Every row comes from one small tree of marks. Brackets hold a mark, then the marks that hang from it, in the order of their numbers. Every link used is in the known rows. Which tree was each row made from?
Known rows
(j_119 (j_613 (j_389 (j_198 j_487)))): [-13,3,13,11,-6,-13,-8,-1,-10,-2,-17,3,23,-20,35,-24,17,35,5,5,8]
(j_613 j_462 j_487): [22,-8,-31,-9,-13,39,13,17,0,16,16,31,-21,-17,10,17,-17,-3,0,-5,42]
(j_119 j_613): [-13,4,17,20,-4,-14,-5,0,-17,-12,-16,2,27,-16,7,-21,2,10,-11,16,-15]
(j_119 (j_613 j_389)): [-9,4,23,10,-2,-16,-11,-11,-18,-4,-4,7,22,-22,17,-18,13,23,-1,9,1]
(j_613 j_389): [6,0,8,-15,4,-3,-11,-12,-1,12,17,5,-6,-8,14,5,18,17,13,-11,22]
(j_198 j_389 (j_462 (j_613 j_487))): [2,3,-8,19,1,3,10,-5,-14,4,-3,9,-31,-23,56,-37,-10,-18,11,19,2]
(j_389 (j_198 (j_462 j_613) j_487)): [-2,5,-18,12,-21,18,20,15,12,-3,-35,-6,-10,-8,56,-22,13,19,18,-2,9]
(j_119 (j_613 j_389 j_462 (j_487 j_198))): [11,7,-8,2,-7,12,-2,10,-24,1,11,29,7,-35,34,-14,7,14,1,-1,29]
(j_462 j_198 (j_613 j_487)): [40,-6,32,7,-25,-4,-8,-39,-18,-2,-12,10,22,9,31,8,-19,-5,13,39,-19]
(j_198 j_389 (j_462 j_613) j_487): [-11,1,-13,9,15,-8,3,-8,11,11,-16,15,-40,-24,70,-61,-4,-1,40,24,9]
(j_487 (j_198 j_389 j_462)): [-2,15,-29,15,17,1,14,17,-13,-7,8,3,-29,-12,52,-40,7,-24,17,-16,3]
(j_462 (j_198 j_389 j_487) j_613): [18,-4,35,5,-8,-26,-16,-50,-4,6,-18,3,6,10,55,-23,-18,12,46,53,-20]
(j_389 (j_198 j_487)): [-9,-1,-16,6,-8,6,9,18,16,5,-24,-10,-1,1,35,-10,5,23,15,-9,17]
(j_119 (j_613 j_462)): [-5,4,6,10,-19,9,8,2,-12,-7,-11,13,13,-19,7,-10,1,21,1,19,2]
(j_389 (j_613 (j_487 j_198))): [24,-13,-31,15,-3,-6,5,22,-11,-19,15,23,9,-12,35,-21,1,-14,14,7,-13]
(j_119 (j_613 (j_389 j_198) j_462 j_487)): [4,-1,-3,9,-19,16,3,10,-17,6,-3,19,12,-31,34,-2,5,29,-3,2,31]
(j_389 j_198): [-5,2,-8,10,-19,9,13,15,2,-4,-16,-21,8,5,23,7,7,16,-2,-12,4]
(j_487 (j_198 j_389 (j_462 j_613))): [8,20,-19,10,10,0,9,7,-18,-15,5,0,-22,-16,57,-43,7,-19,21,-1,-9]
(j_462 j_198): [10,-14,24,12,-19,-7,1,-22,-6,5,-11,3,7,27,16,14,-7,-5,17,14,-14]
(j_613 j_389 j_487): [16,-8,-8,-12,11,4,-14,0,-9,23,24,24,-10,-19,23,6,1,-1,-2,-20,41]

Which tree is each row?
[2,-4,23,7,-27,3,1,-16,-17,2,-5,18,15,-12,25,1,11,30,17,19,10]
(j_119 (j_613 j_389 (j_462 j_198)))
[-18,-21,-34,25,14,-13,13,15,14,6,-8,27,-43,-18,78,-66,0,-6,51,15,4]
(j_198 (j_389 j_613) j_462 j_487)
[30,16,-1,-4,4,-4,-12,-13,-20,-9,7,5,8,-22,33,-21,-12,-9,3,19,-6]
(j_462 (j_613 (j_487 (j_198 j_389))))
[-6,-18,-26,3,14,-17,-1,2,17,10,5,24,-25,-14,59,-44,-11,15,56,27,13]
(j_198 (j_389 (j_613 j_462)) j_487)
[3,2,-11,-5,0,10,3,-4,15,8,-17,25,-30,-21,53,-39,18,9,36,7,16]
(j_198 (j_462 (j_613 j_389)) j_487)
[-1,-2,-6,-11,-2,2,-4,1,9,14,-1,-2,-4,-8,40,-2,20,32,23,-18,34]
(j_613 (j_389 (j_198 j_487)))
[27,-21,-31,8,-23,15,15,19,-2,-8,16,32,-2,-15,26,-2,-4,0,21,16,6]
(j_389 (j_613 j_462 j_487))
[24,4,-43,-9,3,30,12,23,-9,11,27,30,-28,-23,37,-3,-18,-15,10,-10,42]
(j_613 j_462 (j_487 (j_198 j_389)))
[6,-2,0,3,-11,12,-3,2,-18,8,6,29,7,-34,24,-6,3,20,-1,6,29]
(j_119 (j_613 j_389 j_462 j_487))
[35,-19,-8,-15,-23,31,4,-10,-6,31,25,40,-20,-5,36,32,-4,9,24,-6,54]
(j_613 j_389 (j_462 j_198) j_487)
[34,4,-39,-26,0,35,3,16,-8,19,38,39,-28,-28,38,11,6,4,18,-26,62]
(j_613 j_389 j_462 (j_487 j_198))
[-14,-3,-27,16,-15,19,24,28,17,5,-31,-3,-17,-4,51,-20,14,12,17,-17,19]
(j_389 (j_198 j_462 j_487))
[-27,-9,-26,15,23,-5,8,9,17,21,-12,19,-51,-16,66,-56,-3,-10,37,2,21]
(j_198 j_389 j_462 j_487)
[24,15,20,-13,-20,1,-10,-25,-10,-10,-5,-12,16,-12,29,0,15,32,14,16,-1]
(j_462 (j_613 (j_389 j_198)))
[12,-24,15,27,-11,-23,0,-21,-14,4,0,9,4,18,48,-5,-18,-10,30,27,-17]
(j_462 (j_198 (j_389 (j_613 j_487))))
[4,6,1,12,10,-12,-14,5,-29,-2,7,19,19,-32,33,-26,6,3,-9,-3,13]
(j_119 (j_613 j_389 (j_487 j_198)))
[21,3,-30,-6,14,11,-3,18,-16,14,27,29,-23,-24,49,-12,13,-17,3,-36,40]
(j_613 j_389 (j_487 (j_198 j_462)))
